Known rows, with every step that occurs:
K E Z: -132, 55, -144, 339, -605, 150, -294, 463, 260, -381, -481, -53, 180, -201, -228, -249, 36, 487, -156, 62, -130, -425, -7, -42
C D H X: -269, 306, -314, -317, 335, -21, -306, 470, 17, -324, -253, -4, 245, -174, -432, -1, -391, 116, -75, 29, -253, -160, 478, -463
D H: -253, 48, -129, 28, 13, -116, -618, 501, 286, -507, -710, -44, 190, -246, -552, -281, -125, 415, -115, -156, -141, -250, 172, -372
D E X: -199, 241, 200, -149, 93, 107, -193, 54, 240, -147, -596, 204, 53, -206, -43, -13, -150, 535, -376, 49, -4, -461, 263, -221
C D: -128, 236, 207, -138, 25, -66, -144, 275, 6, -327, -187, -41, 87, -172, -547, -141, -379, 173, -35, 117, -263, -351, -74, -270
K E X: -213, 360, 23, -110, -340, 71, 87, 239, 112, -98, -344, 130, 410, -178, 84, 77, -57, 424, -191, 46, -172, -379, 142, -271
Q D E X H: -133, 286, 65, 176, 574, 93, -431, 55, 336, -193, -422, 190, 124, -167, 100, 205, -474, 610, -285, -65, 56, -151, 443, -286
H D Q: 155, 22, -176, -181, 321, -316, -136, 308, 205, -676, -643, 120, -111, 129, -79, -114, -95, 242, -50, 331, -319, -296, 200, -128
X E Z H D Q: 44, 24, -448, 224, 40, -260, -382, 319, 394, -832, -623, -103, -108, 23, -216, -275, -332, 220, -298, 165, 116, 177, 304, -176
D H Z E: -472, 82, -388, -107, -248, -43, -566, 517, 6, -770, -896, 95, 319, -306, -599, -194, -292, 242, -105, 58, 185, -223, -29, -414
Q D: -41, 9, 44, -36, 297, 20, -278, 70, 154, -343, -300, 65, 59, -199, -176, -193, -132, 317, -84, -90, -99, -371, -53, -228
H D E X: -67, 321, -21, -254, 351, -133, -182, 279, 359, -264, -742, 233, 68, -135, 137, 246, -187, 395, -277, 204, -235, -242, 324, -183
H X C D: -102, 175, -325, -299, 135, -54, 196, 285, -247, -307, 49, -57, 107, 75, -419, 66, -289, 269, -177, 241, -177, -161, 459, 8
C D E Z H: -209, 137, -78, 343, -31, 0, -420, 28, 138, -175, -552, -121, -178, -381, -547, -239, -547, 117, -352, -68, -4, -307, -41, -383
E Z H: -168, -36, -28, -59, -166, -125, -358, 94, 438, -398, -636, -180, 115, -354, -552, -497, 93, 198, -265, -170, 156, -218, -18, -209
E D: 90, -22, 273, -217, 276, -12, -159, 324, 564, -277, -465, -33, 149, -35, -12, -96, -90, 219, -76, -6, -139, -292, -223, -30
E Z: -104, -94, 155, -105, -162, 111, -382, 351, 428, -547, -508, -60, 61, -221, -496, -433, 156, 465, -160, 29, 48, -381, 10, 102
H D E X C: -43, 141, -307, -78, 291, -166, -5, 326, 104, -326, -651, 164, -20, 23, 16, 342, -263, 582, -373, 215, -199, -108, 448, 90
E X C D H Z: -413, -53, -188, -425, 426, 230, -30, 137, -372, -542, -258, 203, 211, -13, -779, 142, -694, 277, -250, -60, 67, -7, 239, 87
H Z E X Q: -389, 119, -39, -640, -284, 211, 274, 80, -171, -674, -426, 196, 365, -135, -362, -109, -345, 81, 34, 326, 434, -117, -84, -2
Z E: -262, 299, -104, -86, -465, -223, -219, 558, 155, -441, -605, -66, 262, -372, -251, -182, -69, 342, -36, 195, 18, -377, -90, -443
C D H: -278, 177, -64, 15, 172, -68, -472, 499, 24, -403, -398, -54, 138, -261, -685, -109, -560, 206, -23, -94, -294, -202, 69, -457
X Q D H Z: -243, -339, -324, -12, 384, 283, -413, -30, -169, -821, -461, 155, 74, 0, -666, -305, -591, 68, 71, -134, 162, -19, -39, -23
K E Z H: -201, 113, -324, 397, -605, -103, -285, 208, 266, -233, -613, -176, 241, -331, -296, -320, -23, 228, -255, -133, -19, -264, -45, -358
E Z H X C: -141, -92, -561, -219, -53, -123, -19, 100, 189, -382, -403, -193, 143, -109, -424, -291, 180, 295, -400, -39, 242, -40, 520, 56
D H X E: -282, 300, -474, 30, -64, -13, -613, 652, 317, -620, -412, -57, 321, -61, -295, -130, -227, 499, -274, 10, 56, 108, 757, -382

Rows:
-255, 7, -347, 188, 109, -104, -302, 538, -232, -454, -300, -121, 52, -108, -813, -22, -634, 390, -116, -89, -249, -68, 193, -185 -> X C D H
-107, 208, -498, -27, 279, -409, 4, 68, 108, -185, -789, 33, 43, -104, -44, 274, -330, 310, -481, 17, -74, 52, 421, -216 -> Z H D E X C
-259, 208, -110, -370, 50, 171, 301, 136, -119, -335, -105, 111, 266, -315, 87, 38, -502, 142, 152, 120, 248, -131, -100, -281 -> Z E X Q D
-166, 44, 78, -80, 1, -99, -561, 233, 312, -824, -638, 61, 313, 77, -720, -235, -101, 399, -150, 149, 140, -69, 220, 24 -> X H Z
-66, -67, 5, -54, 425, -6, -487, 545, 579, -356, -671, -60, 208, -119, -156, -69, -277, 254, -65, -204, -171, -144, -80, -226 -> E D H
-544, 74, -316, -487, -146, 207, -57, 308, -155, -752, -631, 182, 412, -221, -501, -85, -536, 111, 35, 118, 408, 15, 51, -196 -> D H Z E X Q
-284, 309, -41, -59, -214, 95, -186, 194, 163, -490, -473, 208, 577, 45, -228, 148, -233, 440, -221, 146, 81, -62, 328, -75 -> K E X H Z
-143, 72, 101, 293, -19, 229, -433, 283, 122, -325, -408, 14, -235, -255, -488, -175, -491, 385, -252, 134, -124, -470, -9, -78 -> C D E Z
-136, 137, -29, -111, 76, -83, -360, 564, 495, -685, -687, 1, 436, -12, -167, 104, -377, 188, -22, 242, 245, 38, -158, -100 -> X H Z E D
-155, -91, -314, 200, 59, 203, -431, 408, 241, -441, -742, 125, 349, 52, -104, 67, -431, 150, -141, -115, -148, -165, -168, -145 -> K E D H Z
57, 98, 179, 116, 26, 57, -336, 516, 588, -462, -308, -108, 172, 66, -10, -64, -362, 384, -182, 42, 23, 25, -64, -44 -> X E D
-177, -168, -323, 173, 305, 115, -390, 236, -10, -566, -366, -24, 46, -146, -451, -257, -559, 198, 143, -204, -40, -42, 35, -245 -> X Q D H
-47, -78, -344, -346, 464, 137, -102, 452, 407, -440, -386, -73, 258, 112, -41, -56, -341, 12, 90, 13, -25, 92, 294, -51 -> E D H X Q
-18, 9, -308, -312, 323, 159, 107, -24, -16, -417, -7, 54, 118, 32, -68, -178, -200, 79, 81, 133, 40, -135, 320, -56 -> H X Q D
-85, -141, -771, 287, 365, 96, -200, -162, 26, -173, -422, -29, -180, -140, -49, -97, -211, 365, -543, -144, 234, -151, 535, -76 -> Q D E Z H X C
-224, 143, -244, -19, 91, -97, -419, 832, 468, -371, -759, -93, 316, -325, 7, 54, -399, 206, 14, -68, -37, -144, -208, -499 -> Z E D H
-252, 166, 262, -506, 236, 61, -270, 75, 326, -657, -502, 208, 461, 21, -474, -34, -121, 409, -216, 114, 255, -21, 349, 70 -> E X H Z
-199, 227, -75, -52, -479, 162, 306, 166, -54, -250, -212, 60, 353, -45, -56, -18, -306, 276, 22, 144, -71, -182, 100, -104 -> K E X Q
-94, 568, -247, 19, -31, -313, -156, 680, 424, -361, -527, 57, 587, -14, 171, 446, -236, 412, -50, 231, -341, 140, 456, -266 -> K E X H D
-340, 410, 70, -513, -230, -59, 76, 412, 167, -277, -463, 88, 407, -414, -15, 31, -67, 362, -106, 153, 142, -339, 36, -392 -> Z E X
210, -183, 170, -169, 491, 41, -14, 137, 385, -398, -455, 72, -117, 177, 130, -165, -212, 226, -108, 126, -110, -414, -103, -9 -> E D Q
-88, 98, -594, 151, 315, -17, -81, -349, -57, -154, -378, -6, -65, -104, 16, -154, -462, -53, -199, -31, 135, -96, 387, -452 -> Z H X Q D E
-154, 275, -294, -416, 27, -318, -103, -11, 276, -212, -507, -102, 314, -188, -218, -257, 170, 30, -268, -20, 40, -179, 421, -485 -> Z H X
-99, 52, -98, 267, 172, 60, -648, 737, 611, -545, -510, -123, 220, -21, -150, -38, -548, 416, -173, -163, -10, 170, 78, -235 -> X E D H
